Each row was made from one small tree. The marks that hang from a mark follow it in brackets, in the order of their numbers. Every link used is in the known rows. Write each row's tree.
Known rows
k_499{k_174{k_470{k_403}}}: [ -6.4 -11.1  -9.3 -15.4  17.0   5.3  11.8   2.3  12.2   3.0   3.7   7.2
  -4.1   5.1  25.1  -5.0 -11.4 -18.3  11.8   3.1]
k_897{k_403{k_375 k_499{k_174} k_583}}: [-21.7 -11.0 -28.4  -5.9  -1.5 -18.6  14.3  11.9 -19.3  -1.4 -18.4  15.4
 -11.3 -14.1  10.1   2.9 -19.0 -38.2  15.4 -17.5]
k_470{k_403{k_375 k_583}}: [-11.1  -4.5  -8.7   4.7   6.2 -19.7  -1.4   2.2  -3.1  -4.7  -6.4  17.8
 -12.8  -3.4  19.1   4.1 -15.9 -21.7  17.6 -13.8]
k_375{k_174{k_470}}: [-18.4 -10.0  -2.9  -8.0  17.8   6.6   8.8  -6.0   7.4   9.4  11.7 -11.4
  -0.7   5.6  -2.1  12.4  14.0 -17.6  -6.5   0.6]
k_403{k_892 k_897}: [-22.6   7.1  -8.6  -1.7  15.2 -15.7  -9.0  22.5  31.4 -14.5   0.2   4.1
 -17.4 -12.4 -20.1 -14.0 -21.9  14.4 -12.6 -40.7]
k_563{k_403{k_470{k_174} k_499 k_583}}: [-16.7 -17.4 -31.7  -0.9  22.5 -14.5  -0.1   3.1  14.9  -2.3 -16.9  20.7
 -30.7  -7.2 -10.1 -11.1  -8.6 -35.7   2.5  -6.3]
k_563{k_174{k_470{k_403{k_897}}}}: [ -7.4 -15.7  -8.3   6.1  12.6  -4.3   0.8  -0.6  24.8   3.8  -1.2   1.9
 -19.9   5.3  15.0 -18.5   2.0 -11.0  -5.9  -6.3]
k_897{k_403{k_470{k_174} k_583}}: [-31.0  -2.1 -24.5   6.0  10.1 -23.9   2.7   6.0   7.2  -5.6 -20.4  21.8
 -30.6 -16.6  12.2   7.2 -19.6 -23.4   7.5 -23.6]
k_563{k_174}: [ 10.7 -15.9  -3.7   6.2  -3.1  -3.6   4.3  -3.6   8.9   5.5  -1.1  -1.7
  -7.1   7.0  12.0 -12.6   9.8  -1.6  -7.2   3.8]
k_403{k_375 k_583 k_892}: [-15.9   2.9 -14.5   4.8   5.5 -23.2   1.7  19.6  -2.4  -0.5 -10.6   2.9
 -10.0  -8.1 -19.9  -1.3 -29.3 -23.1  11.1 -28.0]
k_563{k_174 k_403{k_583 k_892 k_897}}: [ -6.2 -23.6 -19.8  -2.2  15.5 -14.9  -3.9  10.6  45.7 -12.8  -9.8  11.0
 -41.0   0.4   1.2 -28.8  -9.1  -1.0 -14.3 -23.3]
k_403{k_892}: [ -5.6   2.4  -6.8   2.4   3.0 -11.0  -3.2  16.1  15.4  -4.0  -0.8   0.1
  -9.8  -6.0 -14.5  -5.4 -18.1   2.7  -5.2 -21.8]
k_470{k_174 k_403}: [ -1.4  -4.9 -14.4  11.5   7.0 -19.7   4.8  -7.6  13.1  -3.8  -6.5  34.3
 -26.0   4.3  45.6   8.8 -10.9 -14.6   6.3 -11.5]
k_499{k_174{k_470}}: [ -4.6  -8.8  -7.7 -16.9  14.8  10.4  14.0   2.4   7.8   6.3   3.5  -0.8
   2.2   5.8  14.1  -5.5  -7.6 -15.8   8.7   7.7]
k_897{k_403{k_470 k_499 k_583}}: [-36.3  -5.9 -30.7   2.2   8.4 -23.3  -0.8  14.9  -1.7  -3.7 -19.5  12.1
 -22.5 -22.8 -12.3   2.5 -19.8 -32.3   6.2 -26.1]
k_563{k_174{k_470} k_403}: [  4.7 -29.0 -10.5  -2.1  13.3   6.2   3.9  -7.7  29.8   2.9  -7.4   3.9
 -28.3  10.3  14.5 -32.1  12.9 -15.1  -8.1  12.6]
k_563{k_403{k_499}}: [  0.7 -17.9 -16.1  -7.3   7.0   0.0   0.2   0.3   7.5  -4.3  -7.9  10.2
 -15.9  -1.6  -4.7 -16.7   4.0 -16.3  -3.1   4.3]
k_470{k_174}: [  2.4   0.0 -10.9   8.7   2.9  -8.0   9.8  -7.5   3.5   3.6  -7.3  18.5
 -13.2   6.0  22.4   7.8  -3.1 -11.0   0.1  -2.1]
k_499{k_174{k_470{k_403{k_892}}}}: [ -8.6 -10.5 -11.8 -14.9  18.1   1.2  10.6   8.1  17.6   1.5   3.6   7.2
  -7.5   2.9  20.1  -7.1 -17.7 -17.1   9.8  -4.4]
k_897{k_403{k_470}}: [-26.6  -3.3 -13.6   1.6   7.9 -16.2  -1.8   6.7   5.1  -6.6 -13.4  14.3
 -19.4 -19.9   6.8  -5.8  -9.4 -10.4   4.0 -16.3]
k_375{k_174}: [ -8.0 -11.0  -0.5  -7.9   8.8   0.4   7.9  -7.0   1.5   4.0  12.4  -5.8
   3.2   3.9   4.3  16.1  16.4  -6.0  -7.7  -0.7]
k_174{k_470}: [-15.3   1.2  -3.1  -0.5  13.2   9.1   1.1   1.3   8.8   7.6  -0.9  -7.9
  -5.8   2.3  -8.9  -4.8  -3.5 -16.9   1.3   1.7]
k_563{k_403}: [  4.7 -13.9  -4.3  -8.0   7.1   3.3  -1.5  -5.1  14.9  -8.0  -5.7  10.8
 -17.1   1.4   8.8 -16.2   5.8  -2.1  -1.5   7.9]
k_563{k_174 k_403{k_375 k_583 k_897}}: [ -3.7 -26.1 -15.1  -2.2  14.6 -12.3   2.7  -1.9  22.7  -7.3 -12.7  14.3
 -30.3   2.7  13.0 -31.5   4.6 -13.5  -2.9  -6.2]
k_470{k_403}: [ -4.0  -4.8  -3.5   2.7   4.5 -11.2  -4.8  -0.2   9.3  -7.4   0.5  15.6
 -12.5  -2.1  22.6   1.2  -8.0  -3.4   6.2  -9.5]

Write each row's tree
[-26.2   0.0 -13.7   6.5  23.7 -27.6  -4.0  20.4   4.5   1.6  -8.9   9.4
  -9.0 -21.9 -28.1 -26.2 -19.6 -21.7   9.2 -24.0] -> k_403{k_375 k_470 k_892}
[-32.5   7.8 -16.6   1.1  17.8 -28.2  -3.7  26.2  13.9 -11.2  -9.3   6.9
 -17.7 -14.6 -25.8  -9.6 -33.5 -11.3   3.7 -47.2] -> k_403{k_375 k_583 k_892 k_897}
[-11.7 -13.2 -23.2  -2.9   8.4 -20.7   6.6   8.4  -9.8  -0.7  -6.3  19.4
  -8.2  -4.6  15.3   2.3 -20.0 -37.8  19.8 -14.2] -> k_470{k_403{k_375 k_499{k_174} k_583}}
[ -4.8 -13.4 -17.8  -4.8   6.8 -12.4   2.8   6.1   2.6  -2.9   0.5  17.4
  -7.9  -3.2  19.7  -0.8 -11.8 -20.1   8.3  -9.7] -> k_470{k_403{k_499{k_174}}}
[-24.2   5.9  -8.7   0.6  16.7 -22.8  -3.0  21.6  13.1 -10.5  -4.8   9.3
 -11.5 -15.3 -18.0 -23.5 -20.5  -0.5  -1.2 -37.9] -> k_403{k_375 k_892 k_897}
[-28.7  -6.1 -19.4  -0.8   2.1 -25.1   7.8  13.2  -1.2  -5.7 -12.6  11.1
 -21.2 -14.9   5.7   8.7 -19.4 -22.8   6.0 -32.7] -> k_897{k_403{k_375{k_174} k_583 k_892}}
[ -5.4 -20.7 -24.6 -14.0  16.4  -2.4   4.7  13.1  21.8  -3.7  -6.8   9.8
 -21.3  -3.2  -7.9 -23.7 -12.3 -22.2  -2.5  -6.9] -> k_563{k_403{k_499{k_174{k_470}} k_892}}
[-20.4 -14.2 -18.3  -3.0  13.2  -6.9  13.8   2.7 -23.6  16.0  -0.1  -3.7
   7.2  -3.7 -18.4  -1.8   9.2 -47.8   4.3  -1.9] -> k_403{k_375{k_174{k_470}} k_499}
[-28.8  -0.5 -14.6   4.8  21.9 -22.6  -1.6   8.3 -10.1   4.8 -12.9   6.8
  -5.7 -15.1 -21.3  -6.5 -14.6 -35.2  19.4 -11.3] -> k_403{k_375 k_470 k_583}
[-22.3 -11.7  -6.6  -6.0  21.2  -2.6   5.3  -0.5  17.1   4.7  11.7  -3.7
 -10.4   2.6   4.2  11.1   4.4 -18.5  -5.1 -11.7] -> k_375{k_174{k_470{k_403{k_892}}}}
[-14.9  -8.6  -1.7  -3.5  13.6  -2.4  11.6  -4.8 -12.9  10.7   3.1  -2.9
   5.5   1.0   0.5  -0.7  11.4 -27.3   6.5   3.0] -> k_403{k_375{k_174{k_470}}}
[-10.0 -12.9 -22.5  -1.5  10.0 -25.0   4.3  16.9   0.3  -3.0  -3.5  21.2
 -10.7  -9.4  10.6 -11.2 -23.5 -28.6  12.7 -23.2] -> k_470{k_403{k_375 k_499{k_174} k_892}}
[-13.3  -4.5 -23.1   4.8   3.6 -22.3   4.4  23.0 -13.4   5.3  -9.3   4.1
  -1.6 -13.7 -31.9 -16.2 -18.8 -32.7   4.0 -24.2] -> k_403{k_375 k_499 k_892}
[ -9.4 -27.1 -14.4  -2.3  26.5 -10.6  -5.8  -0.7  40.2  -8.8  -8.1  15.1
 -33.6  -4.6   5.6 -42.4  10.4  -2.1 -12.1  -5.1] -> k_563{k_174 k_403{k_470 k_897}}
[-40.9   4.7 -23.3   9.0  38.1 -38.5  -3.0  21.5  23.5  -6.4 -12.8  26.3
 -25.8 -24.1 -18.2 -29.4 -25.7 -17.4   1.9 -44.2] -> k_403{k_375 k_470{k_174} k_892 k_897}
[-12.4  -9.9  -9.9 -16.8  21.2   3.5   9.8   4.6  17.6  -0.6   4.3   8.6
  -6.8   2.7  23.4  -7.9 -12.9 -14.0   9.2  -3.3] -> k_499{k_174{k_470{k_403{k_897}}}}
[-31.5 -10.3 -32.7  -4.8  12.5 -24.7   3.9  24.4   9.2  -5.5 -14.5  16.2
 -21.7 -25.7  -6.9 -12.0 -25.8 -24.3   2.7 -31.8] -> k_897{k_403{k_470 k_499{k_174} k_892}}
[-20.0  -9.9 -28.8  -7.8  -2.6 -14.2  10.5  12.5  -6.3  -4.4 -14.8  11.7
 -15.5 -11.9   8.7   9.5 -20.0 -27.7   7.7 -19.3] -> k_897{k_403{k_499{k_174} k_583}}
[ -4.3 -24.4 -16.0  -9.6  12.0  -4.4   7.9  -3.6  -4.9   0.7  -5.1  11.0
 -10.1  -1.8  -1.1 -15.6  13.2 -30.0   0.8   5.9] -> k_563{k_403{k_375{k_174} k_499}}
[-26.5  -6.6 -10.6  -1.8  19.0 -23.3  -1.5   2.9   8.6 -10.1   0.6  17.5
 -16.5  -6.0  17.2   5.8 -10.6 -16.8   8.7 -27.7] -> k_470{k_403{k_375{k_174} k_583 k_897}}
[-37.8  -8.1 -26.4  -5.9  20.5 -21.6   7.4  12.6 -10.9   0.9  -3.5   2.0
  -3.9 -10.6 -27.0   5.8  -6.0 -38.3   1.4 -31.0] -> k_403{k_375{k_174} k_499 k_583 k_897}
[-13.4  -1.8 -13.7   4.6   7.4 -22.7  -7.9  14.3  20.0 -10.5  -3.3  14.1
 -23.8  -5.8   7.5   6.8 -29.8  -9.5   6.2 -31.1] -> k_470{k_403{k_583 k_892}}
[-17.6 -19.5 -14.3  -7.1  28.1 -15.9  -0.8   5.8  18.5  -4.4  -5.6  14.7
 -22.3 -11.5  -9.2 -26.6   0.0 -19.9   1.3  -9.1] -> k_563{k_403{k_375{k_174} k_470 k_892}}
[ -6.5 -18.6 -16.1   7.7   8.5  -6.1   3.1   1.6  16.1   8.6  -4.3  -0.6
 -18.8   6.2   8.0 -11.2  -2.0 -25.7  -2.1  -5.0] -> k_563{k_174{k_470{k_403{k_499 k_583}}}}
[-47.1   8.3 -31.3   7.5  38.2 -37.1  -9.4  26.7  42.4 -11.4 -12.8  18.7
 -38.6 -20.4 -27.7  -6.2 -40.3 -13.2  -4.3 -56.2] -> k_403{k_470{k_174} k_583 k_892 k_897}
[-31.0  -2.8 -23.6   8.5  12.2 -33.0   5.0  13.6   4.8  -5.0 -21.2  27.1
 -28.5 -23.4   8.7 -12.9 -22.2 -24.4   8.1 -30.6] -> k_897{k_403{k_375 k_470{k_174} k_892}}
[-31.6  -7.6 -14.1   1.3  29.8 -27.6   1.2  15.4   5.5   4.5  -0.4   5.1
  -7.0 -18.9 -25.0 -14.7  -8.1 -25.9   4.1 -24.1] -> k_403{k_375{k_174} k_470 k_892}
[-19.3  -1.1 -31.2   2.9   3.9 -20.4  -1.8  28.6   5.3   0.4  -8.8  -3.3
 -14.4 -10.1 -41.3   7.0 -33.0 -28.3  -1.9 -36.1] -> k_403{k_499 k_583 k_892}
[-23.3  -6.8  -9.6  -3.0  15.0  -7.6  11.4  -0.7 -12.4  10.0  -1.7  -5.2
  -1.0   1.5  -7.1  13.1  -1.4 -38.4  11.8  -5.9] -> k_403{k_375{k_174{k_470}} k_583}
[-14.4  -9.5 -28.8  -8.9  12.9  -7.8   8.5  25.9  10.1   5.5  -1.2  -1.3
  -6.2  -6.8 -23.8 -10.5 -25.3 -28.7  -1.0 -21.5] -> k_403{k_499{k_174{k_470}} k_892}
[-28.1  -4.2 -38.2  11.3  24.2 -31.2  -1.1  24.0  15.0   5.0 -12.2  15.9
 -22.7 -19.1 -33.7 -12.3 -25.5 -34.8  -4.1 -33.4] -> k_403{k_470{k_174} k_499 k_892}
[-14.9  -2.8 -13.6   6.2   8.3 -27.6  -3.8  13.6   7.4  -7.4  -6.8  17.9
 -19.7  -7.8   9.0   0.2 -28.5 -20.1  14.1 -29.0] -> k_470{k_403{k_375 k_583 k_892}}
[-26.0 -10.3  -7.2  -1.0  26.6 -16.8   4.7  -0.9  -9.6   8.5   0.6   5.0
   2.7 -12.9 -10.8  -9.4  10.2 -28.3   9.1  -2.8] -> k_403{k_375{k_174} k_470}
[-24.5  -4.6 -21.4   3.7  15.8 -30.6  -5.8  20.7  11.2 -11.1  -5.0  21.6
 -19.1 -15.9  -2.9 -16.5 -24.0 -18.5   3.6 -39.7] -> k_470{k_403{k_375 k_499 k_892 k_897}}
